Each row was made from one path, in order. Every step used is in the known rows, and no mark comes twice. Write each row's path.
In the rows, 128 means zero.
Known rows
gase > logis > mazal: [106 144 132 121 103  91 154 139 123 102 145 131 126 128 135  86 151  99
 133 134 115 146 141 137 136 125 157 115 109  95 165 109]
vogu > gase > logis: [119 113 172 136 127 123 167 156 140 128 141 130 121 110 137 107 151 142
 107 128 142 136 129 144 137 135 147 141 171 107 171 119]
gase > logis > negut > vogu > mazal: [114 144  89 145 157 111 128 164 132  97 128 121 119 126 127  83 127 137
 117 116 151 146 133 104 118  93 113 123 138 107 139  95]
vogu > negut: [138 148 143 105 141 153 127 130 119 103 111 109  96 126 123 141 143 144
 139 130 100 147 136 129 123 141 128 135 122 133 114 153]
negut > logis > mazal > vogu: [146 146 105 109 117 111 100 141 141 129 156 151 140 123 139 112 113  94
 162 143 122 130 119 153 135 182 148  95  86 141 105 158]
pidi > pabupen > negut > logis > gase: [102  83 107 156 110 133 154 100 149 111 120 124 112 152 103 151 144 110
  99 142 154 121 126 125 111 105 161 131 112 209 106 126]
pidi > pabupen > negut > vogu > gase: [128 128 140 158 125 138 146  77 147 174 125 132 130 143 116 162 138 147
 106 114 145 118 122 125 139  78 129 160 170 140 125 131]
gada > mazal: [144 140 136 119 115 136 134 131 138 116 144 123  99 102 154 141 144 139
 126 168 103 114 135 114 113 104 136 118 104 110 158 116]
godi > mazal > vogu: [143  86 142 102 130 153 126 165  72 150 118 128 147 111 150 163 108 110
 129 164  90 126 124 101  99 191 122 129  95 135 124 156]
logis > gase: [120 117 133 130 120 119 130 140 148  98 112 115 128 111 106 133 165  96
 107 149 132 150 156 131 131 185 139 134 108 148 130 119]
pabupen > negut > logis > mazal: [109 120 110 124  92 118 123 106 147 101 146 150 125 145 122 110 135 111
 145 128 114 102 132 140 127  91 133 108  90 138 117 136]
negut > vogu: [128 163 128 126 129 125 109 139 165 152 117 133 143 119 144 132 127 107
 142 111 112 158 133 149 142 158 139 139 131 116 113 120]
gase > logis > negut > pabupen: [ 95 100 120 152 139 105 140 150 108 119 103 109 133 134 100  69 104 119
 136 148 135 126 124 133 135 133 118 112 123 137 165  93]
gase > logis > negut > vogu: [ 98 131 112 141 150 114 141 159 130 116 109 112 137 134 127  69 124 116
 142 118 140 139 133 130 136 140 134 123 130 137 147  89]
pabupen > pidi: [112 121 131 105 119 123 110 123 144 108 126 163 136 128 145 133 154 122
 116 122 106 113 143 139 119 134 117 142 149 129 114 105]
pidi > pabupen > negut > vogu > gase > logis: [110 105 152 162 128 126 179  97 136 166 137 124 132 147 126 125 131 146
 104 100 160 119 118 120 138  72 151 159 189 121 150 108]
pidi > pabupen > negut > vogu > mazal: [124 139  95 152 122 121 131  95 130 145 133 144 122 151 133 170 127 147
  97 119 131 127 125  97 108  28 113 147 142 118 108 121]
pidi > pabupen: [119 139 117 150 112 126 149 121 143 143 116 143 120 130 146 162 148 121
 113 162 114 157 113 144 116  92 137 141 120 160 153 128]
gase > logis > negut: [ 99 101 123 137 137 114 158 164 117  91 111 115 127 128 130  75 144 114
 129 148 127 125 134 121 119 125 118 120 122 148 176  93]
vogu > gase > logis > mazal > gada: [145 122 156 125 109 101 139 148 108 123 165 135 133 130 178 100 162 127
 114 131 152 123 133 163 171 136 147 109 140 102 172 130]
negut > vogu > mazal: [141 182 105 131 133 118 101 144 163 133 136 142 117 114 142 143 129 137
 117 111 125 158 134 119 120 109 117 139 133  92 104 131]
pidi > pabupen > negut > logis: [106  93 108 156 104 141 148 113 148 136 124 148 119 154 138 149 126 132
 118 135 125 112 106 137 103  56 137 129 117 190 120 136]
vogu > gase > logis > mazal: [125 145 161 130 114 102 161 124 143 104 163 137 119 119 128  86 161 124
 110 134 143 136 136 149 146 125 149 127 144  78 177 120]
mazal > godi: [141 146 120 111 109 126 133 163 137 120 133 136 165 123 168 147 139 131
 162 110 116 168 126 150 116 111  96 126 116 135 154 143]
negut > pabupen: [119 142 136 140 117 116 106 130 142 153 108 132 141 120 115 132 108 119
 135 146 109 145 120 154 140 150 124 125 122 116 132 124]
negut > vogu > gase > logis: [129 143 165 141 144 122 148 149 166 152 143 121 128 115 131  98 133 134
 121  85 156 150 124 150 149 150 162 148 181  89 140 115]

Which path is each row?
[103 126 136 119 121 114  94 104 136 136 118 155 146 138 116 128 115 127
 118 113 111 118 133 150 133 145 113 135 150 111 104 105] -> negut > pabupen > pidi
[ 79  86 116 127 140 103 123 117 105 100 112 136 144 150 104  62 108 126
 116 116 143 100 130 130 130 134 107 126 153 131 141  73] -> gase > logis > negut > pabupen > pidi
[114 134 158 130 115 110 152  96 129 129 155 130 137 138 106  82 140 124
 125  83 150 109 142 119 161 108 140 135 160  65 142 112] -> pabupen > negut > vogu > gase > logis > mazal
[112 127 113 148 116 130 139  87 135 166 110 132 143 154 126 160 128 123
 122 111 121 131 125 120 124  69 130 144 137 144 116 114] -> pidi > pabupen > negut > vogu
[141 151  81 141 114 126 142 111 125 149 150 145 151 153 158 181 118 160
 126  78 144 157 114 108 101   4  81 138 135 121 126 136] -> pidi > pabupen > negut > vogu > mazal > godi
[182 124 162 106 139 148 123 127 119 142 162 119 113  87 140 143 126 148
 130 168 130  81 125 106 125 159 132 121 136 105 154 143] -> gada > mazal > vogu > gase
[130 131 127 119 149 153 122 142 157  83 118  99  81 128 100 125 137 131
 127 113 142 157 132 147 123 194 173 127 111 181  80 162] -> vogu > negut > logis > gase
[163 147 121 100 112 132 142 154 133 115 163 128 134 109 173 154 138 151
 162 132 117 136 124 118 103  81 113 106  98 121 167 129] -> gada > mazal > godi
[118 118 118 137 122 123 121 158 180 100 121 123 115 119 113 117 144 103
 121 139 146 151 133 153 120 190 169 120 108 183 104 138] -> negut > logis > gase
[170 113 125  93 164 168 119 137 113  95 150  80  69 114 108 131 106 141
 150 145 147 104 127 100 112 208 180 102  92 165  75 168] -> gada > mazal > vogu > negut > logis > gase
[153 167 129  97 141 127  90  95  78 138 126 110 123 131  93 127  92 127
 170 134 106 134 128 131 155 187 120 107  99  89  96 165] -> logis > mazal > vogu > negut > pabupen
[114 128 109 150 133 122  99 122 127 120  94 124 138 128  95 109 112 120
 135 164 120 127 127 140 136 139  88 114 104 148 145 116] -> logis > negut > pabupen
[140 159 125 152 157 138 110 118 168 129 115 127 132 114 110 102 140 138
 120 126 152 126 128 140 147 157 104 138 148 146 137 127] -> logis > negut > vogu > gase
[149 170 153 137 139 134 115 125 187 157 135 138 132 110 129 128 141 132
 122 103 142 144 128 154 151 165 137 148 159 111 121 137] -> negut > vogu > gase
[106  95 124 149 102 129 158  92 116 140 110 138 127 148 137 166 147 129
 107 154 109 112 126 111 116  50 118 139 124 156 142 120] -> pidi > pabupen > negut
[149 104 150 101 165 169 111 127  43 162 100  98 125 132 110 162  63 140
 145 147  93 131 111  98 117 209 120 130  95 118  89 179] -> godi > mazal > vogu > negut > pabupen
[144  63 182 117 145 154 169 170  74 149 142 115 136 104 141 130 109 131
 112 145 132 119 119 103 112 196 138 142 140 106 150 146] -> godi > mazal > vogu > gase > logis
[156 129 144  86 152 155 112 141  84 131 110 102 118 121 130 150 115 133
 156 133 104 125 130 111 130 190 118 129 123 132 102 160] -> mazal > vogu > negut
[170 155 143 110 119 117 114 113 125 133 156 144 143 104 124 128 139 114
 135 149 131 113 137 140 152 183 118 119 129 100 140 155] -> logis > mazal > vogu > gase
[159 195  90 118 127 122 109 166 158 137 152 147 155 119 163 151 125 151
 150  76 141 190 122 133 111  82  88 129 133  95 119 139] -> negut > vogu > mazal > godi
[101 110 107 130 137 115  88  95 123 108 105 148 147 143  98  97 115 129
 117 137 124  95 135 139 131 141  82 123 131 147 120  93] -> logis > negut > pabupen > pidi
[171 129 146  94 158 154 103 117  74 149 133  87  97 118 109 145  74 159
 162 150 112  98 116 103 129 166 133 108 112  99 108 148] -> gada > mazal > vogu > negut > pabupen
[116  98 150 146 144 130 159 146 128  92 125 122 114 116 122  78 151 138
 108 149 155 115 130 132 131 128 115 133 155 143 185 109] -> vogu > gase > logis > negut
[127 111  90 132 100 119 134  93 110 143 150 154 137 158 129 142 108 107
 143 146 129  92 109 130 120  96 142 109  98 166 110 147] -> pidi > pabupen > negut > logis > mazal > vogu
[112 119 132 125 119 129 115 110 136 148 110 124 150 134 123 136 131 122
 141  95 108 115 141 115 139 113 124 137 133 119 107 110] -> pabupen > negut > vogu
[105  77 126 131 113 134 128 134 150  94 117 118 118 135  97 124 140 108
 117 122 143 105 139 119 121 151 145 121 108 180  94 128] -> pabupen > negut > logis > gase
[140 119  96 149 120 123 104 115  97 165 130 142 132 160 183 187 132 143
  99 115 143 110 122 116 137  33 103 130 140 139 106 127] -> pidi > pabupen > negut > vogu > mazal > gada
[121 141 112 130 125 130 104 119 136 127 131 132 128 130 130 143 132 142
 115  97 119 116 142  95 120  71  93 140 137  91  99 124] -> pabupen > negut > vogu > mazal
[150 126 142 103 155 152  90 120  83 161 102  99 126 128 101 144  78 140
 161 127 107 131 117 126 141 195 115 121 122 112  90 158] -> mazal > vogu > negut > pabupen
